Each row was made from one path, in order. Every step used is in the known rows, and no mark comes twice. Write each row's path.
In the rows, zero is written as 128.
Known rows
u/g/y/s/l: [ 98  88 126 156 154 104 185 109 106 121  61 131 138 171 112 139 154 104
 132 147  94 123  95  74 147  52]
l/g/u/s: [100 120 140 153 141 127 125 129  85 148  55 124 145 154 120 138 118 145
 133 186  99 129 134 129 115 178]
u/l: [128 145 165 104 115 128 122 149 130 121  87 133 121 152 138 146 132 118
 139 127 129 138 135 141 116 128]
u/l/g/y/s: [122 116 116 192 128 131 125 129  82 138   4 128 150 132 110 200 163  79
 147 152 107 137 118 136 126 121]
g/u: [108 133 124 125 131 108 126 137 111 139 115 123 118 166 125 115 152 162
 124 160 121 134 126 125 121 151]
s/u/y/g/l: [150 127  48 194 134 148 154 161  96 215 101 125 105 101 131 142 116 133
 128 156 104 120 130  68 165 146]
w/s/g/l: [160 107 109  97 150 136 110  73 122 189  91 110 151 102 128 162 102 120
 157 145 102 164 121 147 185 108]
l/g/u/y/s: [112 110  77 214 136 122 159 143  71 159  69 114 111 184 123 150 154 113
 126 177  79 126 119 104 142 191]
s/y/g: [123 112  80 178 127 111 145 196 119 156  23 137 126  73 135 189 169 151
 135 146 150 108 138  67 147 126]
s/l/u/g/y: [121 122 115 121 159 125 134 127 117 123  91 136 131 110  82  78  96 148
 130 146 122 155 112  92 174  52]
g/y/l/u/s: [ 83 135  81 161 127 105 125 116 115 142  65 127 116  80  67 150  41 100
 146 142 104 171 137 141 123 108]
g/y: [122 129 104 151 135 124 131 128 106 127  90 131 142 109 101 143 176 128
 130 130 128 134 111 129 129  96]
w/s: [126 120 117 112 127 129 128  95 133 148 119 121 136 119 116 151 116 128
 140 124 118 151 134 139 167  92]
u/g: [104 121 162 113 148 115 158 150 147 124  95 131 117 164 130 124 124 152
 125 137 118 117 122 111 136  89]
y/l/g/u/s: [ 80 116 132 157 144 104 120 121 115 141  62 121 129 159 117 147  91 110
 146 182  80 155 146 136 119 185]
s/g/l/u: [166 127  89 115 148 138  85 109 112 185 104 115 129  72 110 115  40 134
 145 156 124 161 128 146 160 146]
y/u/g/l: [113 102 141 138 116 150 177 165 129 174 106 119 127 162 117 139 132 143
 132 127 113 105 118 103 150 106]
l/g/y/s: [122  97  84 217 142 130 132 106  77 148  39 123 158 112  99 182 159  89
 137 154 105 128 112 125 137 120]
s/l/u: [152 127 105 112 131 140 100 106 119 127 164 131 127  96 106  66  52 125
 132 135 130 160 135 107 163 127]
y/g/u: [108 119 118 157 143  92 124 148 116 149  68 127 129 149 153 124 180 174
 127 183 126 114 127  87 153 134]
l/u/y/s: [122 126  50 195 111 126 160 142  92 164 110 118  88 125  99 138  58 103
 125 133 101 137 127 107 147 146]
u/l/g: [144 137 162 130 132 150  96 145 120 124  65 133 142 132 137 149 129 109
 144 143 123 143 140 146 134 150]
w/s/u/g: [105 130  99 115 146 114 169 143 129 183  90 124 105 123 108 156  46 167
 135 149 105 150 136 103 152  62]
g/l/u: [149 130 100 123 121 157  89 107 118 171 150 122 124  98  84 108  65 133
 132 129 133 147 140 148 154 140]
u/y/s/g/l: [149 101  72 175 138 129 167 113  89 189  74 108 116 144 142 171 118  78
 142 149  78 127 102 110 152 160]
g/u/y: [112 141 100 150 128 118 157 163  98 144 115 122  97 179 125 113 171 153
 119 154 102 134 119 109 136 168]

Write each row's path
[ 95 121  99 150 157  82 148 117 117 141  17 122 136  92 124 180  94  85
 159 162  87 163 111 130 117 109] => u/s/g/y/l
[117 124 111 145 152 105 152 128  86 149  10 124 154  88 127 172 120 121
 146 166 104 139 101 121 113 103] => u/s/g/y
[122 104  73 162 126 113 145 162 122 177  13 130 135  62 122 215 157 152
 147 142 142 133 144  76 186  92] => w/s/y/g
[101 123  95 156 140 103 128 116 138 122  94 128 125 114  99 152 149  94
 142 126 111 159 122 138 133 104] => g/y/l
[128 163 110 122 112 125 132 170 110 158  92 133 102 118 127 150  64 133
 136 142 125 150 143 124  95 138] => s/u/l
[109 110  99 212 114 155 164 162  66 160  30 123 171  84  97 174 141 112
 142 152 106 119 116 109 125 131] => l/g/y/u/s
[160  98 127 118 153 158 101  64 119 134 127 125 168 106 118 118 110 101
 148 142 104 167 135 118 205 111] => w/s/l/g
[129 128 120 125 112 156 112 105 103 179 114 123 133 104  83 130  32 125
 136 139 115 140 143 145 129 144] => g/l/u/s
[ 90 103  88 152 106 124 209 214 123 180  27 122 116 106  97 207 126 166
 143 123 127 128 134  75 163  73] => w/s/y/u/g
[137  93  74 154 125 138 131 139 120 206  28 126 144  71 108 219 167 142
 151 137 136 133 143  91 198 103] => w/s/y/g/l
[126 113 156 110 127 136 150 100 112 120 121 133 147 140 134 114  94 101
 135 139 102 131 125  97 126 128] => u/s/l
[109 133 129 118 144 120 134 154 140 137 106 129 103 125 100 100  49 167
 124 142 129 137 135 117 149  90] => l/u/g
[102 122  77 152 122 103 141 176 143 135  74 131  99  94 105 185 114 104
 145 118 130 152 149 114 117 151] => s/y/l
[153 138  76 148 119 169 118 130 105 179 148 121 102 111  85 105  80 123
 127 123 111 148 134 131 169 156] => g/l/u/y
[135 153  50 170 123 136 170 175  93 174 132 126  86 110 118 127  81 132
 120 137 105 139 129  93 119 153] => s/u/y
[119 111 163 103 146 140 145 128 143 153 108 126 128 174 117 128 131 143
 129 132 111 117 122 124 146 100] => u/g/l
[143 118 105 105 152 112 123  95 127 160  76 114 142  91 142 158  93 130
 153 150 110 162 120 135 174  95] => w/s/g
[123 119  81 131 116 127 147 154 118 164  61 126 125  82  94 205 128 140
 143 118 136 152 144 116 152 108] => w/s/y
[ 89 135  89 155 133  95 153 151 130 133 120 119  79 187 122 117 141 117
 132 149  85 157 129 116 141 173] => g/u/y/l
[117 114 114 157 114 117 181 167  95 168  48 115 141  97 154 166  76 121
 147 160 103 118 113  97 114 142] => y/u/s/g
[150 105  67 156 137 123 109  90  97 199  82 109 126  92 112 153  28 103
 147 160 106 149 122 135 150 146] => y/s/g/l/u
[126 123  88 183 148 139 129 138 134 129 111 123 108 129 123 133 115  73
 141 136  86 156 137 125 163 173] => u/y/l/g
[122 129 110 124 146 138 154 152 121 191 115 127 109 140 106 133  67 158
 127 147 110 129 131 109 124 109] => s/u/g/l
[102 124 104 148 107 124 170 183  97 153  35 134 125  95 105 201 108 131
 136 132 129 120 141 103  91 148] => u/s/y
[123 115 114 159 152 129  99 116 148 123 110 125 130 116 121 138  99  84
 146 141 105 157 144 141 150 159] => y/l/g
[111 137  85 138 129 111  97 119 152 135 143 124  96  95  95 111  24 109
 142 130 120 172 151 144 147 137] => y/l/u
[114 123  56 187 117 110 164 137  90 180 108 121 105 114 117 170  48 112
 128 149 106 127 131 101  96 137] => y/s/u
[ 80 121  68 125 137  97 146 167 159 165  39 126  82  84  65 187  25 145
 154 129 118 186 161 113 179  74] => w/s/y/l/u/g
[102 136 105 138 152 115 134 152 117 140  64 131 118 105  74 118  96 167
 126 145 129 144 118 119 152  58] => l/u/g/y
[106 149 160 101 117 106 118 160 115 129  76 128 111 190 134 134 154 152
 135 157 122 145 133 139 110 151] => g/u/l
[ 76 118 126 141 161  89 156 142 156 116  61 131 113 149 101 148 144 119
 140 135 100 147 116 119 140  61] => u/g/y/l
[106 126  68 131 157  79 148 117 129 166  72 106  91 150 137 153 107 119
 156 172  67 192 121 122 186 140] => w/s/g/u/y/l
[126 103  94 160 143  93 151 113 106 153  62 114 129 122 156 173  93  98
 143 161 103 127 109 113 124 132] => y/s/g
